Every row comes from one small tree of marks. Brackets hold a mark, then the marks that hang from it, in alphabetical order. Every link used is in the known rows. Which tree was each row made from?
Known rows:
{pufe lufa mokat}: [.21 -.11 -.03 -.05 .31 -.16 .01 -.07 .26 .15 -.16 -.20 .01 .12 .03 -.20 -.15 .02 .02 .10 .03 -.01 .13 .19 .10 -.04 -.07 -.04 -.02 .04 -.22 -.05 .00 -.12 -.16 -.01 -.33]
{sapab {gofeze {nogos lufa mokat}} perov}: [.12 .22 .10 .02 .05 -.09 -.07 .37 .08 -.06 -.27 -.33 .26 -.46 .18 -.24 -.11 -.06 -.36 -.13 -.23 .14 .08 -.09 .17 .26 .13 .09 -.01 .06 -.02 .02 -.03 .00 .01 -.04 -.88]
{mokat {nogos gofeze} {pufe lufa}}: [.25 .11 .08 .19 .34 -.03 -.02 -.09 .29 .05 -.28 .03 -.02 -.21 .05 -.42 -.12 .27 -.06 .03 -.19 .10 -.22 .05 .13 .17 .39 .08 -.03 -.21 -.30 .05 .17 -.02 -.11 .00 -.51]
{lufa mokat}: [.30 -.10 -.10 .01 -.01 .00 -.12 .21 .01 -.03 -.21 .04 .14 .12 .29 -.15 -.20 -.14 -.19 .08 -.24 .14 .13 .15 .08 .07 -.09 .08 -.21 .15 .04 -.06 .07 .01 .04 -.03 -.40]
{lufa {mokat {nogos gofeze} pufe}}: [.28 -.08 .02 .19 .11 .00 -.18 .18 .11 .04 -.32 .13 .11 -.02 .36 -.43 -.15 .09 -.17 .12 -.27 .12 -.10 .09 .05 .17 .23 .17 -.16 -.07 -.06 -.02 .15 -.01 -.09 .02 -.67]
{lufa {mokat nogos pufe}}: [.33 -.05 -.02 .05 .09 -.01 -.14 .25 .12 -.05 -.30 .06 .04 .01 .40 -.35 -.14 .00 -.24 .13 -.19 .02 -.10 .12 .13 .21 .00 .28 -.16 -.01 -.03 -.06 .14 -.02 -.01 .02 -.54]
{lufa mokat nogos}: [.30 -.06 -.01 -.02 .03 .05 -.09 .19 .06 -.02 -.28 .08 .24 .03 .33 -.26 -.10 -.20 -.27 .04 -.21 .13 .08 .10 .12 .19 .02 .02 -.16 .34 .27 -.10 -.08 -.08 .02 -.03 -.53]
{pufe lufa mokat nogos}: [.14 -.16 .07 -.18 .47 -.22 .10 .01 .39 .21 -.14 -.18 -.04 .27 .02 -.30 -.06 .05 .03 .15 -.03 -.08 .21 .20 .07 .09 -.05 -.14 -.07 .17 -.21 .03 -.03 -.17 -.16 -.11 -.52]
{pufe {nogos gofeze lufa mokat}}: [.01 .07 .30 .22 .16 -.15 -.18 .03 .11 .10 -.10 -.03 .08 .15 -.08 -.19 -.08 .06 -.10 .06 -.14 .08 .06 .00 .11 .21 .36 .01 -.12 -.04 -.27 .11 .08 .15 .04 -.17 -.74]
{mokat lufa {pufe {nogos gofeze}}}: [.29 .18 .11 .09 .29 .10 -.10 .05 .21 -.05 -.24 -.02 -.03 -.25 -.01 -.34 -.06 .21 -.19 .00 -.26 .03 -.12 .00 .12 .16 .31 .04 .03 -.13 -.38 .10 .17 -.01 -.08 -.05 -.50]
{lufa mokat {nogos gofeze}}: [.27 -.08 .03 .15 .04 .08 -.14 .09 .05 .09 -.30 .15 .31 .02 .29 -.35 -.12 -.12 -.20 .01 -.30 .25 .07 .07 .02 .15 .26 -.09 -.17 .25 .24 -.05 -.06 -.06 -.07 -.01 -.64]
{gofeze nogos}: [.30 .07 .03 -.11 -.05 -.13 -.14 .26 .15 -.01 -.21 -.04 .16 -.30 .28 -.07 -.16 -.04 -.12 -.02 -.34 .21 -.01 .10 .21 .24 -.02 .07 -.03 .23 .01 -.04 .08 -.07 .01 -.15 -.45]
{sapab {nogos lufa {mokat pufe}} perov}: [.08 .28 .05 .23 .22 -.09 -.01 .10 -.08 -.06 -.24 -.48 .05 -.28 -.02 -.30 -.10 .00 -.36 .06 -.02 -.04 -.16 .08 .21 .28 .08 .26 -.01 -.17 -.16 .04 .12 -.02 .01 .10 -.72]
{nogos lufa {mokat pufe}}: [.12 .20 .22 .29 .04 -.03 -.21 -.02 -.02 -.11 -.17 -.19 -.01 -.07 -.02 -.14 -.15 .08 -.25 .11 .08 -.07 -.19 .01 .21 .13 .19 .36 -.05 -.14 -.29 -.05 .11 .16 .07 -.04 -.54]
{sapab gofeze {nogos {lufa {mokat pufe}}} perov}: [.20 .20 -.04 .04 .24 .03 .09 .31 .08 -.02 -.36 -.42 .12 -.38 .18 -.60 -.15 -.01 -.46 -.02 -.21 .04 .02 .00 .00 .26 .18 .17 -.04 -.09 .11 -.03 .06 -.14 -.05 .10 -.88]
{mokat lufa nogos}: [.39 .19 .11 -.11 .18 -.08 -.17 .17 .18 -.13 -.15 .01 .00 -.32 .15 -.10 -.04 -.05 -.17 -.11 -.21 .05 -.06 .05 .30 .14 -.02 .25 .13 -.22 -.35 .11 .17 .08 .10 -.03 -.18]
{sapab {gofeze nogos} perov}: [.21 .13 -.10 -.16 .10 .02 .01 .50 .19 -.07 -.35 -.21 .24 -.64 .30 -.25 -.13 -.06 -.31 -.13 -.46 .31 .05 -.05 .16 .23 .08 -.10 -.05 .20 .08 .00 .03 -.15 -.04 -.02 -.75]
{pufe mokat}: [.21 -.15 .02 -.05 .16 -.12 -.17 .17 .15 .10 -.20 -.11 .05 .00 .20 -.12 -.13 -.05 -.02 .15 -.12 .12 .03 .15 .11 -.02 -.05 .00 -.04 .08 -.17 -.06 .08 -.09 -.09 -.02 -.38]
{nogos gofeze {mokat lufa}}: [.22 .03 .09 .29 .03 -.04 -.29 .01 -.03 -.08 -.13 -.04 .18 -.16 .03 -.07 -.10 -.02 -.10 .00 -.18 .16 .07 .03 .15 -.02 .26 .05 -.02 -.16 -.40 .11 .14 .15 -.02 -.01 -.42]
{lufa {mokat pufe}}: [.31 -.06 -.09 .10 .03 .08 -.11 .17 .03 -.07 -.29 -.01 .07 .02 .30 -.27 -.21 .00 -.25 .15 -.16 .07 -.05 .12 .08 .11 .00 .17 -.20 .11 .00 -.12 .12 -.04 -.02 .02 -.50]
{pufe {lufa {nogos gofeze mokat}}}: [.13 .00 .10 .23 .20 -.07 -.03 -.18 .14 .04 -.20 -.02 .22 -.05 -.01 -.24 -.08 .00 -.05 .02 -.09 .14 .07 .05 .11 .13 .36 -.12 -.08 .14 -.08 .02 -.07 -.02 -.08 -.04 -.56]

Which tree is each row?
[.18 .22 .24 .17 -.07 -.16 -.21 .08 .04 -.04 -.21 -.22 .12 -.17 .15 -.19 -.15 .08 -.25 .04 -.04 -.07 -.14 .04 .21 .28 .10 .38 .02 .02 -.14 -.07 .03 .07 .00 -.12 -.72] | {gofeze {nogos lufa {mokat pufe}}}
[.24 .09 .10 .38 .07 .04 -.28 -.04 -.01 -.12 -.22 -.09 .11 -.27 .05 -.19 -.11 .12 -.16 .07 -.13 .08 -.11 .00 .13 .02 .33 .14 .00 -.21 -.45 .07 .16 .13 -.09 .03 -.52] | {nogos gofeze {mokat lufa pufe}}
[.17 .02 .05 .08 .18 -.08 .00 -.09 .15 -.06 -.17 -.07 .15 -.05 .04 -.16 -.07 -.08 -.11 .03 -.02 .03 .08 .10 .20 .16 .12 .01 -.08 .22 -.03 -.03 -.09 -.04 -.01 -.05 -.44] | {pufe {lufa {nogos mokat}}}
[.22 -.08 .17 -.04 .36 -.14 -.15 .08 .29 .20 -.17 -.09 .05 .07 .07 -.30 -.01 .06 -.03 .05 -.20 .03 .15 .08 .04 .03 .14 -.14 .05 -.04 -.37 .11 .05 -.07 -.20 -.07 -.55] | {pufe {mokat lufa} {nogos gofeze}}
[.32 .20 .08 -.06 .28 .10 -.06 .13 .22 -.15 -.22 -.09 -.09 -.24 .02 -.26 -.05 .13 -.24 .02 -.18 -.08 -.13 .03 .21 .18 .08 .15 .05 -.04 -.36 .05 .15 -.02 -.01 -.06 -.39] | {mokat lufa {pufe nogos}}
[.26 .14 .06 .20 .29 .12 .05 -.18 .21 .00 -.33 -.02 .07 -.24 -.01 -.41 -.12 .19 -.13 .02 -.13 .10 -.19 .02 .11 .17 .42 -.05 -.02 .07 -.06 -.05 .01 -.12 -.13 .01 -.52] | {mokat {pufe {lufa {nogos gofeze}}}}
[.18 -.16 .15 .04 .23 -.18 -.23 .16 .23 .20 -.22 .03 .09 -.03 .27 -.27 -.06 .03 .04 .11 -.22 .19 -.02 .10 .08 .04 .17 .00 .01 -.10 -.25 .03 .13 -.06 -.15 -.01 -.54] | {pufe {mokat {nogos gofeze}}}
[.30 .10 .10 .02 -.10 -.20 -.23 .19 .06 -.12 -.14 -.16 .21 -.27 .26 -.03 -.10 -.10 -.16 -.04 -.18 .02 .10 .09 .24 .17 -.09 .21 .04 .09 -.20 .03 .03 .03 .00 -.11 -.48] | {gofeze {nogos {mokat lufa}}}
[.23 -.05 .09 -.01 .03 -.17 -.12 .32 .13 -.19 -.19 -.27 .15 -.53 .25 -.28 -.04 -.13 -.15 .05 -.27 .12 .18 .02 .06 .12 .21 .13 .01 -.05 -.19 .04 .10 -.06 -.01 -.04 -.58] | {sapab gofeze {nogos {mokat lufa}}}
[.19 -.13 -.02 .05 .31 -.08 .08 -.03 .27 .20 -.17 .02 .12 .35 .04 -.39 -.16 .07 -.06 .05 -.21 .07 .29 .15 -.03 .15 .18 -.20 -.22 .15 -.05 .08 -.01 -.05 -.12 -.11 -.65] | {pufe {lufa mokat} {nogos gofeze}}
[.16 .06 -.13 -.11 .22 -.01 .09 .48 .15 -.09 -.32 -.32 .15 -.64 .22 -.34 -.09 -.11 -.26 -.03 -.43 .32 .06 .01 .08 .21 .17 -.11 -.05 .06 .05 .03 .14 -.20 -.01 .06 -.66] | {sapab gofeze nogos perov}
[.22 -.11 .00 .13 .16 .06 -.09 .19 .14 .06 -.30 .07 .08 .14 .25 -.42 -.16 .09 -.19 .17 -.30 .10 .01 .09 -.01 .19 .21 -.02 -.24 .14 -.03 -.01 .09 -.05 -.10 -.06 -.75] | {lufa {mokat {pufe {nogos gofeze}}}}
[.29 -.07 -.03 .09 .23 -.13 -.01 -.03 .21 .13 -.20 .06 .14 .17 .15 -.37 -.17 .02 -.07 -.01 -.16 .08 .16 .16 .06 .11 .13 .02 -.14 -.06 -.09 .05 .05 .00 -.08 -.02 -.48] | {pufe {lufa {mokat {nogos gofeze}}}}
[.07 .13 .25 .39 .02 -.09 -.28 -.09 -.05 .07 -.11 -.07 .15 .00 -.08 -.11 -.16 .05 -.12 .03 -.07 .15 -.02 -.01 .10 .06 .40 .13 -.08 -.20 -.29 .05 .11 .23 .05 -.08 -.59] | {nogos gofeze lufa mokat}
[.23 .15 -.03 -.05 .06 -.04 -.07 .44 .11 -.17 -.29 -.31 .28 -.62 .28 -.23 -.08 -.11 -.36 -.14 -.32 .15 .16 -.05 .18 .18 .02 .03 .03 .09 -.11 .07 .00 -.06 -.05 .00 -.75] | {sapab {gofeze {nogos {mokat lufa}}} perov}
[.22 .10 .12 .26 .04 -.01 -.19 -.05 .00 .14 -.18 .01 .15 .18 .02 -.28 -.23 .03 -.20 -.04 -.14 .13 .06 .05 .02 .07 .27 .10 -.10 -.12 -.07 .01 .07 .15 .00 -.04 -.55] | {nogos gofeze {lufa mokat}}
[.10 .18 .26 .08 .23 -.05 -.09 .04 .19 .15 -.13 .02 .01 .05 -.12 -.23 -.10 .12 -.13 -.01 -.24 .14 -.02 -.01 .10 .20 .38 -.06 -.07 -.06 -.20 .11 .11 .09 .05 -.16 -.60] | {pufe {nogos gofeze lufa}}
[.32 .14 .10 .08 -.05 -.12 -.22 .15 .06 -.16 -.22 -.20 .16 -.35 .27 -.16 -.10 .03 -.22 .03 -.15 -.05 -.05 .06 .24 .20 -.02 .29 .06 .05 -.23 -.01 .05 .01 -.07 -.08 -.57] | {gofeze {nogos {mokat lufa pufe}}}
[.12 .20 .25 .17 .26 .06 -.08 -.01 .20 .07 -.24 -.03 -.06 -.07 -.08 -.35 -.11 .26 -.18 .05 -.18 .07 -.22 -.03 .09 .24 .44 .06 -.05 -.09 -.24 .04 .14 .04 -.02 -.11 -.67] | {mokat {pufe {nogos gofeze lufa}}}
[.30 .16 .11 -.02 -.08 -.16 -.14 .14 .08 .07 -.18 -.12 .20 .05 .24 -.23 -.21 -.06 -.27 -.07 -.15 -.01 .09 .10 .13 .25 -.08 .27 -.03 .11 .12 -.06 -.03 .04 .01 -.14 -.60] | {gofeze {nogos {lufa mokat}}}
[.04 -.10 .10 .16 .29 -.19 .00 -.05 .23 .09 -.11 -.03 .10 .17 -.07 -.23 -.08 .08 .03 .12 -.16 .09 .20 .10 .07 .15 .30 -.18 -.20 .09 -.28 .13 .02 .01 -.08 -.14 -.66] | {pufe lufa {nogos gofeze mokat}}
[.35 .16 .14 .07 .20 -.05 -.23 .08 .18 -.02 -.17 .08 .07 -.33 .11 -.21 -.03 .04 -.10 -.14 -.29 .16 -.05 .00 .21 .10 .24 .11 .12 -.30 -.40 .16 .20 .10 .01 -.02 -.30] | {mokat lufa {nogos gofeze}}
[.21 -.14 .10 .05 .40 -.25 -.06 -.08 .33 .26 -.19 -.06 .05 .09 .11 -.36 -.08 .11 .09 .06 -.07 .06 .07 .15 .06 .03 .17 -.05 .02 -.14 -.29 .06 .05 -.09 -.22 -.01 -.49] | {pufe lufa {mokat {nogos gofeze}}}
[.10 .09 -.11 .17 .20 -.07 -.01 .26 -.05 -.13 -.28 -.40 .10 -.37 .15 -.25 -.09 -.06 -.27 .14 -.17 .10 -.10 .13 .21 .25 .04 .11 -.10 .02 -.14 .02 .16 -.11 -.03 .13 -.70] | {sapab {nogos {mokat pufe}} perov}
[.30 -.06 -.06 -.04 .22 -.15 .03 .04 .21 .04 -.18 .01 .07 .18 .20 -.29 -.16 -.05 -.12 .01 -.10 -.02 .17 .19 .12 .14 -.08 .13 -.13 .01 -.05 .01 .03 -.01 .00 -.03 -.38] | {pufe {lufa {mokat nogos}}}
[.17 .14 -.05 .24 .22 -.10 -.09 .14 -.08 -.04 -.19 -.35 .22 -.39 .04 -.22 -.05 -.10 -.21 -.04 -.24 .16 .09 .10 .16 .12 .15 -.02 .02 -.17 -.26 .18 .15 -.01 -.08 .12 -.62] | {sapab {nogos gofeze {mokat lufa}} perov}
[.35 .20 .12 .08 .17 .11 -.15 -.04 .11 -.05 -.23 .04 .18 -.37 .04 -.20 -.04 -.03 -.21 -.14 -.25 .17 -.05 -.02 .17 .10 .29 -.03 .12 -.02 -.14 .06 .03 .01 -.02 -.01 -.34] | {mokat {lufa {nogos gofeze}}}
[.15 .26 .03 -.05 .26 -.02 .09 .30 .12 -.03 -.27 -.40 .10 -.56 .04 -.39 -.11 -.06 -.34 -.11 -.27 .19 .02 -.03 .10 .24 .21 .04 .04 -.12 .01 .04 .10 -.10 .04 .04 -.70] | {sapab gofeze {nogos lufa} perov}
[.22 .05 .05 .11 .02 -.19 -.09 .06 .14 -.08 -.23 -.20 .14 -.18 .21 -.20 -.16 .09 -.13 .09 -.09 -.03 -.03 .12 .18 .23 .04 .18 -.07 .17 -.12 -.05 .00 -.05 -.10 -.10 -.65] | {gofeze {nogos {mokat {pufe lufa}}}}
